Each row comes from the steps of one path. Every step used is in the known rows, and no mark comes twice. Write the path behind each row, first mark first.
Known rows:
p-e: [-48   7  -9  27  22  14  33 -11  48  40  48  -2 -33  37  -7 -55 -52]
z-v: [ 14  24  28  28  -5  68  34  37   4 -17 -39 -22 -22  12  15 -12 -29]
f-e-z-g-p: [ 36  88 -65  19  43  31 -12 -27 -33 -50   1  14 -46  -7  26 -28  -4]
p-e-z-f: [ -89   36   -1   73   16   14   30  -22   51   16   51   38  -22   54
    3 -114  -65]
v-z-f-e: [-57  91  40  37  56  -2  -4  54 -17 -31  33 -41 -21  13 -30 -45  21]
v-z-g-p-e: [-35  58  -1 -21  73   5  -8  38   1 -17  60 -65   8  41 -33 -40  55]
f-z-g-p: [ 21  11 -45 -56  66  22 -34  35   7 -16  18   8  25  25   3  -4   9]
e-z-g-p: [-22  70 -50   3  41  38  -6 -24  -3 -29  12   9  10  18  19 -77  19]
f-e: [ 35  65 -32  17  33  24   3  -6 -28 -18  -6  -7 -64 -26  12   9 -21]
z-g: [ 19  20 -30  -1  46  17 -15 -23  26   0 -15 -28  26   7 -17  -9  28]
v-z: [-50  71  29 -23  44  22   5  67 -14 -20  43 -43   0  16 -41 -52  33]
v-z-g-p: [-27  71  -1 -31  74   9 -14  46 -14 -27  44 -72  13  25 -32 -28  72]
v-f-e-z: [-18  30  -1  74  26   7  36  12 -41 -49 -41 -13 -62  -1  32 -54 -24]
g-z: [-33  58  90 -53  10  14  39  26   6  18  44 -39   5  36   3 -17 -20]
p-v-f-z-g: [-47 -21  45  47  13  32  14  56  29  16  12 -18 -45  67  30 -47  -1]
g-p-e-z-f: [-86  64 -25  29  52   8  30 -17   6  24  68 -26 -55  33  45 -64 -21]
f-e-z: [ 21  89 -45  26  23  38   2 -13 -33 -44  -2  33 -54 -14  19 -44 -29]
z-f: [-76  52  34  70  37  -1  13  -3  21  22  -3 -24 -11   1   4 -38 -13]
p-e-z: [ -61   30  -21   37    9   29   31  -16   43   13   54   39  -25   49
    1 -106  -61]
e-z: [ -45   72  -22   11   11   49   14    0   -3  -23   12   38   -3   10
    8 -100  -19]
v-z-f: [-86  78  54  29  52   1   4  62  -2 -15  38 -46   4  22 -37 -62  30]
e-z-g-p-v-f: [-42  54 -25  32  34  37   5  -8   0 -26  11  -1 -12  39  33 -88  21]

Write each row's path:
[-41  78 103   8  20  -7  30  12   3   6  34 -35 -16  32  12 -12 -32]
g-z-f-e
[ 25  84 -50  33  34  39 -12 -21 -22 -38  13  12 -62   9  35 -35  -1]
f-e-z-g-p-v
[-55  55 -27  14  38  32  38  -4   1  10  56 -26 -59  35  49 -56 -26]
g-p-e-z-v
[ -3  23  -8  74  33   3  25   2 -33 -54 -45 -17 -47   5  26 -47 -13]
v-f-e-z-g
[-74  51  59  15  13  48  12  72  21  25  67 -39 -51  59  -3 -61  28]
p-v-z
[ 10   8 -30 -46  57  30 -33  42  17  -6  33   7   9  43  12  -9  10]
f-z-g-p-v
[ -5  45 112 -32 -13  43  51  48   7  -5  13 -40   0  48  13 -10 -36]
g-z-v
[ 25   6  37  77  -2  45  48  42 -26 -50 -73 -38 -60   9  35  -6 -36]
z-v-f-e
[-29  39  18  61 -10  63  42  30 -11 -57 -39  20 -16  26  30 -98 -35]
e-z-v-f
[-17 -23   0  17  57  -5  11  45 -14 -30 -25 -31  -6  28  21 -24   2]
v-f-z-g-p
[-25 -34  -2  27  56  -9  17  37   2 -20 -11 -24 -12  44  20 -34 -13]
v-f-z-g-p-e
[ -4  23 -47  -1  68   4  -3 -36  25  16  28 -51  -6  27  10  -6  24]
z-g-p-e
[ -81   80    3   63   18   29   12   -8    9  -18    7   37    0   15
   13 -110  -23]
e-z-f
[-11 -31   7  24  45  -2   9  45  -3 -32 -38 -16   6  29   6 -33  -7]
v-f-z-g
[ 43  77 -57  25  31  34 -15 -27 -22 -52 -11  29 -34  -7  11 -36 -14]
f-e-z-g
[-64  41 -16  35  39  23  47   2  -6   3  41 -36 -65  40  56 -59 -26]
g-p-e-z-v-f
[-19  57  10 -22  59  14 -17  47   1 -30  29 -49  30  25 -53 -40  58]
v-z-g
[-77  39  18  27  42  22  35  27 -17  37  41 -83 -91  30  70 -22  23]
g-p-v-f
